Known rows, with every way that one mark hangs from another
(A T (V P) Z): [  6.0 -13.7  18.0  -2.0  14.9 -29.6  -1.4  23.1  11.5 -21.8 -12.7  12.7
  10.3 -20.0   5.7 -23.9  12.0 -13.3]
(A T (V (P F)) Z): [  3.4 -25.2  15.2  -6.6  25.1 -49.6  -0.6  14.0  17.9 -14.5 -12.6   9.9
   8.2 -16.0  -6.4 -27.0   0.1 -23.3]
(A (T (D F)) (V P) Z): [  6.6 -27.5   1.9 -21.3  23.9 -42.5   3.2  24.3  24.5 -11.2  -5.0 -12.5
 -23.2 -27.6  13.9 -28.2  27.2 -15.8]
(T A (D F)): [  1.8 -19.7 -12.3 -28.7  19.2 -17.3   2.9  -0.2  12.7  13.0   2.1 -25.6
 -10.9   0.1  25.6 -17.5  21.2   0.6]
(T (A V Z) D): [  6.7  -9.9  -6.3 -19.7  31.7 -20.2 -15.1  13.6  -0.2  -8.3 -11.5   4.9
   1.1 -20.9  24.3 -31.7  13.7  14.1]
(D F (T (A (V P)))): [-12.2 -15.1   9.7 -25.8  24.5 -22.7   1.1  13.4  23.0 -25.7  -0.4 -14.3
  34.6  -6.5  11.7 -17.7  13.5 -20.8]
(B P Y): [-18.5 -11.9  10.9  10.9 -15.6   9.5  -0.1  -1.5  10.4 -27.8  -9.8  19.8
 -15.0   4.3   3.4  32.5   8.2   5.4]
(Z (A (T (D (F P))) V)): [ -1.4 -28.9   3.8 -21.0  30.0 -36.0   8.9  31.8  24.0 -14.9  24.8 -25.4
 -27.5 -32.5   3.8 -37.1  30.8  -2.7]
(Z (A (T (D F)) (V P))): [  0.8 -30.8  14.2 -20.9  26.0 -47.4  14.3  18.0  23.8 -14.6   3.5 -10.3
 -20.7 -27.7  16.3 -41.2  31.6 -18.4]
(T (A Z) (D F)): [  9.9 -23.7 -11.6 -27.8  25.5 -15.1  -3.4  11.5  16.8  14.3  -4.9 -18.5
  -8.8 -11.9  30.4 -20.8  24.1   2.1]
(T A): [  0.7  -5.5   1.9  -9.7  10.0  -4.1  -1.6  -1.3  -2.2   2.7  -5.3  -0.7
  21.6   5.6  17.8 -11.8   5.1   4.7]
(D F (T A)): [ -2.6 -14.4  -6.4 -34.7  23.6  -3.5   4.0   6.7   9.5  -4.1   4.8 -23.1
  31.8   6.5  18.2 -10.8  23.3  -9.8]
(A (T (D F)) V Z): [  5.5 -22.9 -10.7 -25.4  31.2 -33.2  -0.2  26.2   9.9  -6.4   3.6 -13.6
 -19.7 -33.1  14.5 -33.7  31.7   1.7]
(A (T D) (V (P F)) Z): [ 11.7 -27.1   2.9 -22.2  30.0 -58.6  -2.3   9.8  18.3  -9.5 -15.6   2.7
 -24.3 -13.9   2.3 -30.5  12.0 -21.7]
(T A (D (F P))): [  0.3 -20.7  -8.6 -24.9  14.0 -15.1   1.7  10.2  26.1   6.9  16.0 -38.0
 -21.6  -0.9  12.7  -8.3  17.9  -2.0]
(V P): [  0.9  -4.4  13.9   4.2  -8.4 -10.5   3.4  -1.4  16.3  -4.9  -7.5   2.6
  -4.7   5.3   0.1   5.4  -4.3 -18.3]
(B Y): [-13.8   0.4   3.4   2.7 -11.6   8.4  -0.8  11.0  -4.5  -4.7  -4.2   6.9
 -11.4   3.5   6.0  18.2  10.2  14.8]

Rows
[  5.8 -24.1   4.0 -19.1  33.6 -50.5 -11.6   3.2  22.9  -4.8 -19.4   5.3
  -3.2 -11.9  11.6 -31.1  -1.9 -14.3]
(T (A (V (P F)) Z) D)
[ 14.1 -29.7  -8.2 -26.9  16.2 -21.8   5.0  29.5  26.2   3.7  12.9 -31.7
 -38.6 -14.6   9.0 -11.7  33.2  -7.8]
(A (T (D (F P))) Z)
[ -7.2  -7.7  27.5  10.5  11.9 -22.8   1.5  11.6  18.2 -23.1  -3.3  18.3
  10.2 -24.8  -1.9 -23.9  -3.5 -11.2]
(Z (A (V P)))
[ -3.7 -20.4  -9.0 -22.7  20.7 -32.6   5.3  25.6  18.7 -12.4  23.2 -33.3
 -35.5 -21.5  -3.0 -20.2  26.4  -2.3]
(A (T (D (F P))) V)
[-20.7 -23.5   6.4   7.2  -5.4 -10.8   1.2 -11.4  16.6 -19.9 -11.1  18.5
 -16.8   8.8  -9.0  27.7  -2.6  -6.7]
(B (P F) Y)
[ 15.4 -27.5 -12.5 -30.2  21.1 -24.0   6.5  19.2  12.1   9.1  -0.5 -20.7
 -27.5 -14.3  22.9 -21.2  37.0  -4.9]
(A (T (D F)) Z)
[  4.4 -22.1  -1.1 -30.2  23.3   2.0  -3.3  29.3  29.4  -9.2   9.2 -26.2
  25.2  -5.0  10.6  -6.9  20.6 -12.1]
(D (F P) (T (A Z)))
[ -0.5 -10.3  18.9   1.1  18.5 -21.0 -10.0  15.6  15.0 -19.0 -17.2  14.9
  29.4 -18.5  14.2 -23.0  -1.6  -4.1]
(T (A (V P) Z))
[ -7.9  -4.4  17.5   0.0  12.2 -24.0  -4.0   3.6   9.7 -19.6  -9.8   7.2
  25.2  -8.0   9.4 -18.5  -3.3  -6.4]
(T (A (V P)))
[ -2.0 -18.4 -11.7 -26.3  26.4 -35.1   5.5  14.4   5.0  -7.5  11.1 -21.7
 -23.3 -21.2   9.9 -28.8  29.2   1.3]
(A (T (D F)) V)
[  4.6  -9.1   4.2  -7.3  23.6 -19.1  -4.1  24.4  -5.4 -16.8  -4.6  11.0
  12.7 -26.2   7.1 -28.5  16.3   5.9]
(A T V Z)
[ -2.7 -22.4  15.3  -3.2  29.0 -41.1  -9.9   6.4  21.6  -9.4 -16.5  12.8
  27.5 -13.7   1.9 -26.4 -12.9 -15.3]
(T (A (V (P F)) Z))
[ -3.3 -22.0  -6.3 -18.8  30.3 -22.0 -11.1  30.3  27.0  -8.2  11.2 -22.8
 -12.4 -31.0  11.1 -24.6  14.2   6.4]
(T (A V Z) (D (F P)))
[ -2.0  -5.1  16.5  10.7   7.0 -17.3  -8.8  17.1  17.9 -20.7 -10.9  16.3
   7.5 -23.8  -3.3 -11.7  -7.2  -9.8]
(A (V P) Z)
[  7.3 -22.5 -12.7 -31.2  15.9 -25.6  12.2   7.0   7.5   9.2   8.0 -29.3
 -31.8  -2.2  17.6 -16.5  35.4  -7.3]
(A (T (D F)))
[  1.2 -21.1  10.3 -25.8  36.8 -36.1  -9.9  10.4  21.1 -21.3 -18.5   8.6
  39.6  -4.0   5.5 -23.9   0.1 -26.3]
(D (T (A (V (P F)) Z)))
[ -4.1 -19.4  10.5 -24.6  29.8 -19.9  -4.8  24.5  28.6 -23.9  -8.1  -6.6
  38.6 -18.8  16.1 -22.1  15.2 -19.9]
(D F (T (A (V P) Z)))
[ -8.2 -14.0 -11.1 -23.3  30.7 -26.8  -4.3   7.6   9.3  -2.5   6.3 -19.4
  -4.4 -19.5  18.9 -29.1  16.4   8.8]
(T (A V) (D F))
[  4.3 -21.2  -5.0 -33.7  27.3  -0.2  -1.4  18.6  15.7  -3.3  -4.4 -15.7
  37.2  -4.2  24.7 -14.6  25.1  -9.5]
(D F (T (A Z)))
[ -7.1 -18.9   3.3 -17.7  22.4 -36.8  -1.3   5.0  25.3  -8.4  -1.5 -16.9
  -9.1 -13.9  18.1 -23.9  12.1 -10.5]
(T (A (V P)) (D F))
